What can hang from each mark:
J726: J414 J460 J728
J460: J726 J798 J805
J938: J460
J728: J253 J458
J458: J253 J728
J253: J458
J624: J805
J805: J460 J624
J798: J414 J460
J414: J798 J938

Every row comes from one small tree of marks. The marks that hang from a mark follow it in brackets, in the order of their numbers. Every link used is in the known rows. Which tree was each row made from?
(in the rows, 128 means zero)
Known rows:
J414[J798[J460[J726]] J938]: [107 127 143  86 149 109 154 187 106 172 107 115 127 110 109 177 131 153
 109 126 136 151 127 122  88]
J805[J460[J726] J624]: [127 142 151 183 125 129 158 124 161 136  46  88  83 113 111 155 125 105
 151 150 129 138 109 157 151]
J458[J253 J728]: [139 158 148 108 175 161 189 109 102 126 108 116 122 124 140 141  84 138
  98  66  98 125  96 167 129]
J798[J414 J460[J726]]: [120 143 134 123 165 143 177 143 114 147  86 125  89 114  99 164 180 162
 129 187 172 129  82 140  78]
J460[J726 J805]: [158 156  90 160 145 117 127 152 124  62  80 134 109 130 130 149 123 117
 143 113 148 126 104 135 132]
J798[J460[J726]]: [139 142 123 143 157 126 165 138 113 123  70 117  93 115 103 152 130 152
 139 145 174 139  90 136 116]
J624[J805[J460[J798[J414]]]]: [104 131 132 135  71 167 148 131 129 197 144 124  92 107 162 124 224 164
 163 175  96 161 125 125 115]
J414[J798 J938[J460[J726 J805]]]: [121 129 104 118 148 119 105 191 131  74 137 150 148 125 100 186 103 105
  96  99  96 127 151  90  81]
J728[J253 J458]: [153 135 183  68  81 143  96 130 119 165 111 163  90 116 147 105 122 117
 134  86 152  94 155 132 145]
J726[J414[J798]]: [123 139 180  70  97 112 169 145 134 159 132 122 133 179 153 136 109 158
 125 103 140 149 118 109  93]
J726[J414[J798[J460[J805[J624]]]] J728[J253]]: [132 106 158  94 111 122  85 131 133 207 135 133 189 120  89 118 120 187
 106 182 168 130 140 129 161]
J938[J460]: [138 135 173 131 100 153 144 121 139  97 129 132  88 138 107 152  78 113
 121 102 129 115 121  99  79]
J414[J798[J460[J726[J728] J805]] J938]: [123 116 102 100 158 114 119 177 101 133 153 125 189  86  85 154 132 161
 102 138 136 125 148 133 136]
J805[J460[J726 J798] J624]: [120 136  94 187 125 132 131 125 144 125  76  96  90 138 152 154 137 127
 164 157 120 151 107 134 162]
J414[J798 J938[J460[J726[J728] J805[J624]]]]: [111  97 125 147 154 127  97 160 152 112 139 119 181 102  78 174  79 109
 101 115 102 111 174 113 114]
J728[J458]: [149 142 185 105  80 138 139 114 127 136 120 140  93 128 152 121 131 109
 139  78 146 107 136 128 127]
J624[J805[J460[J726]]]: [135 140 117 176 117 125 155 124 142 161  81 113  89  78 116 116 154 122
 170 137 125 159 131 150 148]
J726[J460[J805] J728[J458]]: [157 131 197 116 106 118 111 122  93  93 172 156 169  93 125  55 108  93
 129 110 156  84 151 148 177]
J798[J414]: [121 144 189  89 101 161 178 137 128 157 113 123  87 143 141 154 146 139
 137 136 138 118 103 130  77]
J805[J460[J726[J728[J458]] J798[J414]] J624]: [106 114 115 163 141 153 134 104 147 161 139 119 132 104 131 122 209 139
 156 174 127  99 138 151 166]
J460[J726 J798]: [139 136  75 136 146 126 131 145 114  96 108 124 100 159 169 146 119 140
 166 106 142 133 100 118 125]
J805[J460[J726[J414]] J624]: [128 144 124 181 144  97 157  89 175 137  71  88  99 149  99 116 123 111
 137 161 140 162 105 157 156]
J253[J458[J728]]: [133 151 178 104 138 158 207 118 122 139  77  86  97 118 144 141 141 136
  71 107 102 128  67 162 111]
J726[J414[J938] J460[J798] J728[J458[J253]]]: [132 123 133  53 141  79 105  65  88 173 229 152 204 162 147   4  71 103
  85  63 105 126 175 157 169]
J414[J938[J460]]: [118 121 167  95 104 132 128 126 136 109 145 127  98 127 106 142  69  90
 101  91  99 121 150 104  80]

Which tree is each row?
[137 110 135 108 162 103 143 111 142 101 191 154 172 145  88 101 113 142
 112  86 146  95 155  99 101]
J938[J460[J726[J414[J798] J728[J458]]]]
[143 141 195 149 106  90 116 108 129 122 103 126 146 160 132  81  79  94
 121 156 161 161 109 142 148]
J726[J414 J460[J805[J624]]]
[142 137  62 189 130 128  92 146 139  90  76 124 122 154 165 165 133 132
 154 135 140 144 110 122 143]
J460[J726 J798 J805[J624]]
[105 124 173  50 137 131 119 104  78 193 219 154 186 120 151  56 118 112
  94  88  88 101 174 159 137]
J726[J460[J798[J414[J938]]] J728[J458[J253]]]
[117 129  68 193 149 156  96 143 152  81 111 148 109 149 125 182 161 134
 125 180 124 128 104  95  82]
J938[J460[J726 J798[J414] J805[J624]]]
[126 130 119 150  63 150 128 120 132 178 136 117  96 104 170 112 173 153
 173 140  99 169 128 120 157]
J624[J805[J460[J798]]]
[102 134 102 172 136 150 147 133 149 152  86 107  88 140 150 167 189 145
 159 193 118 149  97 135 126]
J805[J460[J726 J798[J414]] J624]
[147 123 136 124 148 124 144 106 123 106 136 132 131 106 118 102 124 116
 150  86 159  78 148 149 151]
J460[J726[J728[J458]]]
[129 116 197  48 115  70  99 136  96 138 230 156 223 123 127  43 103 102
  90 100 126 120 183 131 154]
J726[J414[J798 J938] J460[J805] J728[J458]]
[120 114  44 105 165 124 106 150 113  98 173 133 162 130 136 124 168 138
 130 148 106 109 140 134 128]
J460[J726[J728] J798[J414[J938]] J805]
[142 111  48 149 135 101 116  63 138 157 186 133 154 106 131  24 193 153
 165 133 127 143 162 136 197]
J624[J805[J460[J726[J414 J728[J458]] J798]]]
[141 115 100 135 183 104 155  80 149  76 159 122 140 153  68  88  66 127
 119 115 145 107 128 114 108]
J938[J460[J726[J414 J728]]]
[133 134 166 162  92 128  92 146 111 110 111 133 141 151 177 118  92 108
 145 154 143 150 111 120 153]
J726[J460[J798 J805[J624]]]
[143 142 114 189 132 125 119 140 148 100  48 118 111 128 124 168 115 106
 144 133 152 135 115 144 138]
J460[J726 J805[J624]]
[ 82 119 151 113  80 151 126 128 145 192 130  97 102 133 154 155 175 124
 127 179  77 153 131 133 127]
J805[J460[J798[J414[J938]]] J624]
[149 142  10 173 164  99  92 113 140  10 153 160 129 189 128 116 113 143
 115 134 130 142  98  83 110]
J938[J460[J726[J414] J798 J805]]
[152 114  67 175 136 126  80 111 138  95 134 141 156 122 153 124 155 127
 155 119 150  99 151 132 189]
J460[J726[J728[J458]] J798 J805[J624]]
[112 127 132 115 105 175 141 131 125 111 158 146  92 159 146 158 146 152
 124 147 111 116 103  81  57]
J938[J460[J798[J414]]]
[140  98 110 168 149 117  69  98 155  81 143 145 163  83  68 124  97  68
 102 107 118  93 185 130 145]
J414[J938[J460[J726[J728[J458]] J805[J624]]]]
[115 115 112  91 103 140 102 129 125 100 173 134 109 152 139 139  81 111
 115 100  85 133 140  81  88]
J414[J938[J460[J798]]]
[108 122 179 118  84 132 107 174 126 186 102 113 146 107 115 192 139 146
  98 154 134 164 144 122 118]
J414[J798[J460[J805[J624]]] J938]
[105 103  77  78 173 129 138 136 109 145 170 119 147 130 142 121 148 143
 143 137 106 113 144 134 112]
J460[J726[J728] J798[J414[J938]]]
